Each row comes from the steps of one path. Every step used is in the known rows, and no mark comes twice. Write the path behind each row, first mark first.
Known rows:
zofef ranuk dadun reto suzuzul buze: [-0.14  0.09  0.10  0.02  0.15  0.22 -0.05  0.02 -0.02 -0.03 -0.08 -0.04
 -0.11  0.19 -0.28  0.23  0.13  0.48  0.14  0.16 -0.19  0.05  0.07  0.00]
reto zofef rufof: [ 0.14  0.05  0.09 -0.29  0.24 -0.11 -0.05  0.01  0.14 -0.05  0.08  0.16
  0.04  0.09 -0.21  0.21 -0.05  0.38 -0.16  0.11 -0.20 -0.01  0.09 -0.10]
dadun reto suzuzul buze zofef: [-0.06  0.26  0.01 -0.21  0.18  0.20 -0.16 -0.16  0.14  0.20 -0.05 -0.07
 -0.24  0.00 -0.22  0.13  0.05  0.36  0.07  0.02  0.01 -0.07  0.08 -0.10]
buze zofef: [ 0.07  0.09 -0.11 -0.15  0.13  0.03 -0.08 -0.01  0.17 -0.03  0.01 -0.04
 -0.04 -0.07 -0.10 -0.02  0.08  0.07  0.09  0.12 -0.03 -0.05  0.08  0.06]
zofef ranuk dadun: [-0.01 -0.07 -0.02  0.08  0.08  0.04  0.03  0.17  0.01 -0.27 -0.03 -0.01
  0.09  0.13 -0.16  0.08  0.14  0.20  0.16  0.25 -0.24  0.07  0.08  0.16]
zofef ranuk: [ 0.00 -0.02  0.01 -0.07  0.03  0.01 -0.03  0.12 -0.06 -0.11 -0.03  0.10
 -0.02  0.01 -0.18  0.08  0.10  0.07  0.08  0.16 -0.21 -0.04  0.01  0.11]
suzuzul reto zofef ranuk dadun: [ 0.05  0.05  0.02  0.03  0.28  0.07  0.06  0.09  0.31 -0.23 -0.18  0.05
  0.12  0.20 -0.22  0.11  0.25  0.35  0.23  0.37 -0.28 -0.03  0.01  0.13]
zefi zofef: [-0.04  0.06 -0.03 -0.07  0.02 -0.05  0.03 -0.12  0.02 -0.18  0.18  0.04
 -0.12 -0.06 -0.17 -0.12 -0.13  0.07  0.04  0.06 -0.02 -0.02  0.15 -0.02]
suzuzul reto zofef ranuk: [ 0.07  0.12  0.04 -0.12  0.23  0.06  0.00  0.02  0.23 -0.07 -0.18  0.16
  0.00  0.08 -0.24  0.12  0.20  0.24  0.16  0.28 -0.25 -0.14 -0.06  0.09]
dadun reto: [ 0.10  0.21  0.08 -0.34 -0.03  0.05  0.00 -0.10 -0.01  0.02  0.12 -0.01
 -0.08 -0.06 -0.27  0.06 -0.04  0.12 -0.01  0.12  0.03 -0.04  0.07 -0.02]
suzuzul buze zofef: [-0.10  0.12 -0.05 -0.11  0.16  0.08 -0.10  0.01  0.10  0.08 -0.06 -0.14
 -0.13  0.03 -0.16 -0.03  0.00  0.23  0.11  0.13  0.01  0.01 -0.07 -0.12]
ranuk zofef buze suzuzul: [-0.13  0.04 -0.10 -0.35  0.09 -0.01  0.08  0.00  0.10  0.00  0.10  0.09
 -0.13 -0.04 -0.31  0.00 -0.06  0.34  0.06  0.08 -0.25  0.09  0.13 -0.06]
suzuzul buze: [-0.14  0.09  0.01 -0.13  0.03  0.00 -0.06  0.03 -0.08  0.03  0.02 -0.05
 -0.17  0.08 -0.18  0.01  0.00  0.24 -0.05  0.08  0.04  0.08 -0.15 -0.17]
zofef zefi: [-0.03  0.15  0.04 -0.13  0.08 -0.21 -0.10  0.03 -0.09 -0.17  0.04  0.09
 -0.05  0.12 -0.03  0.10  0.07  0.07 -0.04  0.03 -0.20 -0.08 -0.05  0.02]
zefi zofef reto: [ 0.01  0.12  0.11 -0.17  0.06  0.03  0.03 -0.05  0.15 -0.08  0.14  0.04
 -0.02 -0.13 -0.35 -0.15  0.01  0.17  0.06  0.13 -0.07 -0.01  0.10 -0.10]
zofef buze: [-0.04  0.02  0.03 -0.29  0.02 -0.09  0.09  0.12  0.03  0.09  0.04  0.06
 -0.07 -0.01 -0.33 -0.07 -0.02  0.21 -0.02 -0.02 -0.02  0.09  0.00 -0.11]
dadun ranuk zofef reto suzuzul buze: [-0.20  0.20  0.00 -0.25  0.20  0.32 -0.16 -0.14  0.14  0.01 -0.04  0.02
 -0.11  0.02 -0.39  0.11  0.04  0.52 -0.06  0.18 -0.27  0.21 -0.03 -0.20]
zefi zofef rufof: [-0.02  0.06  0.13 -0.13  0.08 -0.10  0.05 -0.08  0.00 -0.15  0.27  0.10
 -0.02  0.01 -0.23  0.05 -0.21  0.19  0.01  0.08 -0.12 -0.01  0.19 -0.15]
buze suzuzul reto: [ 0.01  0.16 -0.07 -0.23  0.03  0.07  0.01 -0.09  0.12 -0.07 -0.11  0.20
 -0.14  0.07 -0.10  0.09  0.35  0.10  0.14  0.18 -0.02 -0.04 -0.09  0.05]
dadun ranuk: [ 0.06  0.06 -0.10 -0.23 -0.01  0.15 -0.03 -0.11  0.00 -0.12 -0.05  0.06
 -0.04  0.05 -0.22  0.06 -0.02  0.08  0.01  0.12 -0.07  0.10  0.02  0.01]
zefi zofef ranuk: [-0.07 -0.02  0.04  0.04  0.05  0.02  0.03 -0.02 -0.03 -0.20  0.08  0.08
 -0.08 -0.05 -0.24 -0.05 -0.10  0.06  0.20  0.14 -0.23 -0.10  0.15  0.08]
reto suzuzul buze zofef: [-0.14  0.11 -0.12 -0.06  0.21  0.09 -0.20 -0.05  0.13  0.09 -0.11  0.00
 -0.22  0.04 -0.08  0.08  0.16  0.32  0.01 -0.02 -0.02  0.01  0.00 -0.06]
rufof zofef: [ 0.00  0.08 -0.10 -0.21  0.05 -0.06 -0.06 -0.13  0.16 -0.09 -0.04  0.02
 -0.11  0.05 -0.12 -0.10 -0.07  0.15 -0.02  0.21  0.00  0.08  0.04  0.00]

Which path is each row?
[ 0.14  0.24  0.11 -0.17  0.30 -0.09 -0.04 -0.05  0.18 -0.19  0.03 -0.06
  0.07  0.23 -0.18  0.18 -0.06  0.41  0.02  0.17 -0.29 -0.10  0.14  0.04]
ranuk dadun reto zofef zefi
[ 0.03  0.02 -0.05 -0.04  0.17  0.10 -0.07  0.09  0.13 -0.05 -0.10  0.01
  0.01 -0.05 -0.16  0.06  0.10  0.05  0.24  0.20 -0.24 -0.13  0.09  0.16]
buze zofef ranuk
[ 0.05  0.10  0.05 -0.10  0.12  0.14  0.06 -0.08  0.21 -0.17 -0.07 -0.13
  0.04  0.13 -0.30  0.02 -0.12  0.30  0.25  0.42 -0.19  0.05  0.21  0.10]
rufof zofef ranuk dadun reto
[-0.01  0.12  0.03 -0.32  0.13  0.12 -0.01 -0.14  0.03 -0.18  0.20  0.03
  0.08  0.05 -0.30  0.21 -0.25  0.30 -0.03  0.25 -0.33  0.15  0.14 -0.14]
dadun ranuk zofef rufof
[-0.19  0.07 -0.05 -0.09  0.07  0.01 -0.17 -0.03 -0.07  0.02 -0.05  0.10
 -0.26  0.09 -0.11  0.11  0.17  0.33 -0.13 -0.06  0.01  0.09 -0.08 -0.10]
reto suzuzul buze
[-0.02  0.01 -0.05 -0.10  0.09  0.01 -0.06 -0.04  0.12 -0.12 -0.13  0.06
 -0.07  0.06 -0.18 -0.02 -0.05  0.14  0.13  0.29 -0.20  0.01  0.06  0.10]
rufof zofef ranuk
[ 0.11  0.18  0.16 -0.29  0.25 -0.07  0.01 -0.04  0.27 -0.03  0.01  0.18
  0.06  0.13 -0.24  0.22  0.10  0.37 -0.03  0.22 -0.14 -0.05 -0.03 -0.14]
suzuzul reto zofef rufof
[ 0.09  0.17 -0.01 -0.22  0.19 -0.01 -0.01 -0.08  0.28 -0.05 -0.08  0.12
 -0.05  0.06 -0.18  0.04  0.17  0.24  0.01  0.20 -0.04 -0.06 -0.08  0.01]
suzuzul reto zofef
[-0.06  0.18  0.08 -0.20  0.21  0.16 -0.08  0.09  0.25  0.17 -0.09 -0.14
 -0.03 -0.03 -0.34 -0.05  0.13  0.33  0.10  0.19 -0.04  0.02 -0.12 -0.19]
suzuzul buze zofef reto
[ 0.07  0.14 -0.02 -0.22  0.22  0.11 -0.17  0.01  0.33  0.07 -0.10  0.12
 -0.03 -0.11 -0.20  0.06  0.37  0.26  0.00  0.04 -0.12 -0.03  0.10  0.05]
buze zofef reto suzuzul
[ 0.14  0.06 -0.01 -0.37  0.25  0.11  0.14 -0.02  0.30  0.06 -0.07  0.02
 -0.02  0.15 -0.41  0.09 -0.02  0.58  0.11  0.09 -0.18  0.04  0.24 -0.03]
ranuk dadun reto zofef buze suzuzul
[-0.02  0.18 -0.05 -0.31  0.15  0.25 -0.13 -0.17  0.20 -0.10  0.02  0.12
 -0.01 -0.07 -0.35  0.12  0.13  0.36 -0.07  0.16 -0.31  0.15  0.12 -0.01]
dadun ranuk zofef reto suzuzul
[-0.19  0.13  0.10 -0.08  0.14  0.10 -0.10 -0.09  0.10  0.04  0.04  0.09
 -0.22 -0.01 -0.33 -0.05  0.10  0.42 -0.03  0.00 -0.06  0.05  0.02 -0.22]
zefi zofef reto suzuzul buze
[-0.12  0.17  0.04 -0.08  0.11  0.15 -0.07 -0.08  0.03 -0.01  0.02 -0.09
 -0.15  0.17 -0.23  0.15  0.10  0.49 -0.01  0.08  0.01  0.13  0.07 -0.09]
ranuk dadun reto suzuzul buze
[-0.09 -0.03 -0.05 -0.21  0.05 -0.01  0.15 -0.06  0.07  0.00  0.06  0.16
 -0.20 -0.03 -0.32 -0.12 -0.11  0.23  0.16 -0.06 -0.12  0.00  0.19 -0.08]
zefi zofef buze suzuzul
[-0.16  0.17 -0.01 -0.35  0.11  0.04  0.14 -0.06  0.22  0.02  0.04  0.12
 -0.11  0.00 -0.34 -0.01  0.09  0.32  0.19  0.20 -0.19  0.05 -0.01 -0.10]
ranuk zofef buze suzuzul reto
[ 0.03  0.11  0.03 -0.25  0.09  0.02 -0.14  0.03  0.13  0.01 -0.03  0.21
 -0.06 -0.05 -0.24  0.09  0.38  0.27 -0.15  0.01 -0.09  0.06  0.02  0.01]
zofef reto suzuzul
[-0.12  0.18 -0.08 -0.40  0.12  0.25  0.16 -0.19  0.25 -0.01 -0.09  0.11
 -0.08  0.06 -0.42  0.04 -0.02  0.32  0.26  0.23 -0.26  0.11  0.01 -0.12]
dadun ranuk zofef buze suzuzul reto
[ 0.05  0.24 -0.02 -0.21  0.30 -0.09 -0.09 -0.11  0.22 -0.13 -0.21  0.26
 -0.11  0.25 -0.02  0.22  0.27  0.26  0.10  0.14 -0.31 -0.22 -0.08  0.06]
buze suzuzul reto zofef zefi
[-0.17  0.03 -0.06  0.05  0.25  0.16 -0.19  0.05  0.08  0.06 -0.21  0.04
 -0.18  0.05 -0.14  0.15  0.18  0.31  0.17  0.06 -0.23 -0.07  0.02  0.04]
reto suzuzul buze zofef ranuk
[-0.09  0.04 -0.15 -0.39  0.11  0.20  0.09 -0.13  0.11 -0.03 -0.01  0.09
 -0.09  0.02 -0.39  0.05 -0.16  0.34  0.13  0.11 -0.32  0.16  0.15 -0.07]
dadun ranuk zofef buze suzuzul
[ 0.12  0.14  0.05 -0.34  0.27  0.01 -0.01 -0.10  0.26 -0.04 -0.09  0.30
 -0.01  0.17 -0.18  0.30  0.20  0.39  0.04  0.20 -0.22 -0.08  0.01 -0.07]
buze suzuzul reto zofef rufof
[-0.05  0.25  0.17 -0.28  0.25  0.15 -0.13 -0.13  0.12  0.22  0.04  0.00
 -0.14  0.06 -0.28  0.30 -0.03  0.48  0.03  0.05 -0.08 -0.06  0.11 -0.22]
dadun reto suzuzul buze zofef rufof
[ 0.07  0.02 -0.07 -0.01  0.31  0.16  0.05  0.03  0.32 -0.24 -0.28  0.17
  0.04  0.24 -0.16  0.20  0.36  0.38  0.31  0.35 -0.36 -0.06  0.05  0.20]
buze suzuzul reto zofef ranuk dadun
[-0.09  0.14 -0.05 -0.36  0.11  0.02  0.14 -0.14  0.35  0.09 -0.24  0.16
 -0.18  0.12 -0.29 -0.10  0.09  0.30  0.23  0.21 -0.01  0.06 -0.03 -0.11]
rufof zofef buze suzuzul reto
[-0.10  0.08 -0.06 -0.35  0.09  0.13  0.09 -0.07  0.11 -0.02  0.09 -0.04
 -0.02 -0.02 -0.45 -0.04 -0.28  0.31  0.05  0.13 -0.24  0.19  0.11 -0.14]
dadun ranuk zofef buze
[-0.09  0.19  0.07 -0.10  0.22  0.27 -0.14 -0.06  0.10  0.18 -0.15 -0.01
 -0.19  0.01 -0.28  0.20  0.07  0.35  0.22  0.11 -0.20 -0.14  0.08  0.00]
dadun reto suzuzul buze zofef ranuk
[-0.05  0.13  0.10  0.01  0.24  0.29  0.02  0.07  0.17  0.02 -0.09 -0.28
  0.02  0.11 -0.33  0.09 -0.05  0.38  0.37  0.34 -0.19 -0.04  0.08 -0.02]
suzuzul buze zofef ranuk dadun reto
[-0.08  0.11  0.11 -0.18  0.23  0.04 -0.07  0.05  0.10  0.09  0.04 -0.08
 -0.03  0.09 -0.21  0.14 -0.09  0.35  0.07  0.15 -0.09  0.02 -0.03 -0.25]
suzuzul buze zofef rufof
[ 0.10  0.15  0.06 -0.19  0.03  0.08  0.06 -0.04  0.08 -0.14  0.13 -0.12
  0.04  0.07 -0.25  0.06  0.01  0.25  0.06  0.21  0.01  0.08  0.13  0.03]
ranuk dadun reto
